Each row was made from one walk, in order. Every step used is in the known rows, and no mark comes twice. Write each row's walk.
In the rows, 128 means zero.
Known rows
nipa, degakat, rumu, pofo: [114  82 110 129 124 152 178 114 122 124 144 120  64 153  81  83 144 128
 105 129 135 149]
rumu, nipa, degakat, gikeb, vepibir: [ 89 104 117 112 111 157 152 103 133 162 135 118  83 146 103 102 153 149
 120 108 164 130]
degakat, nipa, gikeb, vepibir: [ 35 157 101 150 112 162 144  88 136 128 140  76 109 130 147  91 138  96
  93 116 125 149]
nipa, gikeb, minok: [ 74 126 102 140 149 150 150 105  97  95 150 109 105 144 152 110 126  98
 114 115 143 148]
minok, gikeb, nipa, degakat: [126 107 105 132 115 227 165  85 100 136  96 107  94 148 108 124 158 129
 104  80 174 136]
sonira, gikeb, degakat, rumu, nipa: [109 131 125 135 132 225 190  95 116 148 141 148  57 125  98 154 103 128
 109 143 172 149]
sonira, gikeb, nipa, degakat: [130 105 121 120 124 213 147  87 100 151 100 118 100 154  97 123 136 144
 125 103 173 138]
sonira, gikeb: [105 112 118 117 119 190 135  94 104 135 126 133 100 139 109 133 137 112
 141 123 151 129]
vepibir, gikeb, nipa, degakat, rumu: [116 102 106 127 116 230 169  90 134 154  96  86  78 147  93  95 140 118
  98 117 162 145]
nipa, gikeb, degakat, rumu, pofo: [ 86 118  87 153 129 158 178 112 107 106 163  99  68 161 110 105 148  99
  81 141 141 171]
sonira, gikeb, degakat, rumu, pofo: [ 98 109  98 136 122 199 176 110  93 123 160 145  62 153  93 125 132 116
 100 148 153 156]
sonira, gikeb, minok: [ 84 116 113 123 142 186 149 102  83 114 146 157  99 137 134 129 107 114
 132 123 154 132]
gikeb, degakat, nipa: [122 143  90 159 109 207 164  97 126 126 159 128  68 107 130 118 127  96
 129 146 146 126]
vepibir, gikeb, nipa, degakat, rumu, pofo: [ 96 101  93 133 121 198 173  99 127 135 106  84  57 168  93  63 133 109
  77 113 148 159]
pofo, rumu, nipa, gikeb: [ 79 144 127 134 109 154 169  87 109 122  95  78  60 130 133 131 114  89
  88 100 140 164]
minok, gikeb, vepibir: [ 60 123 101 133  98 197 152  87 108 125 123 108 106 138 138 135 159 109
 102 100 153 125]
degakat, nipa: [ 97 146 103 146 112 188 154  92 140 136 139 124  74 104 123  94 122  89
 130 128 128 134]
nipa, degakat, rumu: [131  84 122 122 121 185 174 105 130 141 134 123  83 132  82 114 152 139
 125 134 151 137]
gikeb, nipa: [110 143 108 140 112 203 146  78 125 141 110 111  75 118 128 106 121  95
 125 114 152 138]
degakat, rumu, nipa: [ 92 138 132 135 127 188 184  90 151 146 128 130  45 104 107 110 103 107
 114 130 142 150]
rumu, nipa, degakat, gikeb, minok: [112  97 113 116 147 161 172 118 107 137 154 156  67 138 108  95 121 142
 131 109 169 140]
sonira, gikeb, degakat, nipa: [112 139  98 145 117 226 158  96 105 136 152 141  85 122 115 136 123 110
 127 140 156 133]
pofo, rumu, nipa, degakat: [130 107 135 124 104 168 180  94 110 133  97 106  50 126 108 134 113 129
 112 108 151 135]
pofo, rumu, degakat, nipa, gikeb, vepibir: [ 68 156 108 144  95 178 164  90 106 128 123  53  76 145 124 123 156 112
  88 116 142 161]
minok, gikeb, nipa, degakat, rumu: [113 107 113 131 116 249 191  87 110 150 104 116  80 135  87 120 152 134
  86  93 173 157]

Which walk is each row?
[ 86 114  92 117 129 174 147 116  96 132 167 163  80 129 123  99 140 102
 138 124 156 140]
degakat, gikeb, minok
[131 109  80 140 108 207 143 100 113 118 137  99  84 149 133 133 149  90
 131 143 162 105]
vepibir, gikeb, degakat
[117 113 110 129 119 232 172  99  99 142 151 146  81 131  94 157 138 124
 120 152 169 142]
sonira, gikeb, degakat, rumu
[115 137  75 152 106 223 154  97 128 124 142 102  73 126 134 109 131  81
 119 143 149 119]
vepibir, gikeb, degakat, nipa
[138 102 128 130 133 157 164  97 135 133 122 114  71 135 108 114 121 137
 134 112 154 123]
rumu, nipa, degakat
[131 144 113 140  93 205 173  93 110 133 124 101  41 117 100 126 139 105
 125 129 143 146]
pofo, rumu, degakat, nipa
[103 135  97 121 101 206 139  92 117 167 126 126  72 127 105  93 153  96
 130 111 161 152]
degakat, gikeb, nipa
[100 139 118 127 118 222 141  78 105 151 106 124  91 136 117 123 123 109
 124 109 160 147]
sonira, gikeb, nipa
[125 107 120 131 118 216 178  89 132 156 114 114  72 125  87 104 133 136
 110 119 161 152]
gikeb, nipa, degakat, rumu
[149 115 115 127  94 188 161  94  93 126 117  98  51 137  99 151 158 115
 137 128 158 133]
pofo, rumu, degakat
[107 132 110 149 122 238 209  94 117 131 139 139  47 117 111 152 127 113
  86 119 173 149]
minok, gikeb, degakat, rumu, nipa
[131 101  98 128 115 211 142  88 123 140  91  77  91 159 113  97 146 113
 118 105 165 124]
vepibir, gikeb, nipa, degakat
[136 133 104 115  84 222 154  92  86 166 109 106  39 137  82 127 171 111
 124 112 178 164]
pofo, rumu, degakat, gikeb, nipa
[109 146 108 143 106 183 168  93 101 125 119  68  63 138 106 121 156 100
 103 116 144 166]
pofo, rumu, degakat, nipa, gikeb
[ 67 120  98 115  91 170 128 103 121 155 150 123  95 134 116 107 170 110
 130 126 150 131]
degakat, gikeb, vepibir
[143 109 106 107  86 192 152 108  84 152 130 115  49 144  76 136 187 116
 140 126 168 146]
pofo, rumu, degakat, gikeb
[ 79 109 123 107  82 165 169 104 108 163 112 109  62 135 101 121 142 141
  97 106 163 143]
pofo, rumu, nipa, degakat, gikeb, vepibir
[ 96 145  99 153 159 174 166 104 104 103 166 101  83 147 130  95 134 112
 120 121 147 158]
rumu, degakat, nipa, gikeb, minok
[ 76 149 102 147 125 167 149  93 134 124 136  91  96 127 130  88 136  84
 110 115 127 155]
degakat, nipa, gikeb
[ 32 149 128 139 128 163 176  89 147 141 129  83  82 133 129 107 119 114
  76 116 140 165]
degakat, rumu, nipa, gikeb, vepibir
[106 120  99 146 123 193 173 102 113 124 153 100  87 138 111 134 154 108
 102 144 158 157]
nipa, gikeb, degakat, rumu
[ 88 113  90 129 133 187 149 103 108 103 137 117  88 144 151 105 114  85
 124 124 148 119]
vepibir, gikeb, minok
[ 95 114  81 149 114 212 195 108  91 109 156 134  53 148 105 127 151 101
  78 124 154 155]
minok, gikeb, degakat, rumu, pofo
[131 110 103 132 118 211 146  99  89 128 143 138  95 143 116 160 140 121
 137 140 170 122]
sonira, gikeb, degakat
[139  76 103 105 110 167 140 115 111 153 144 131  93 148  79 104 186 136
 147 119 163 127]
nipa, degakat, gikeb
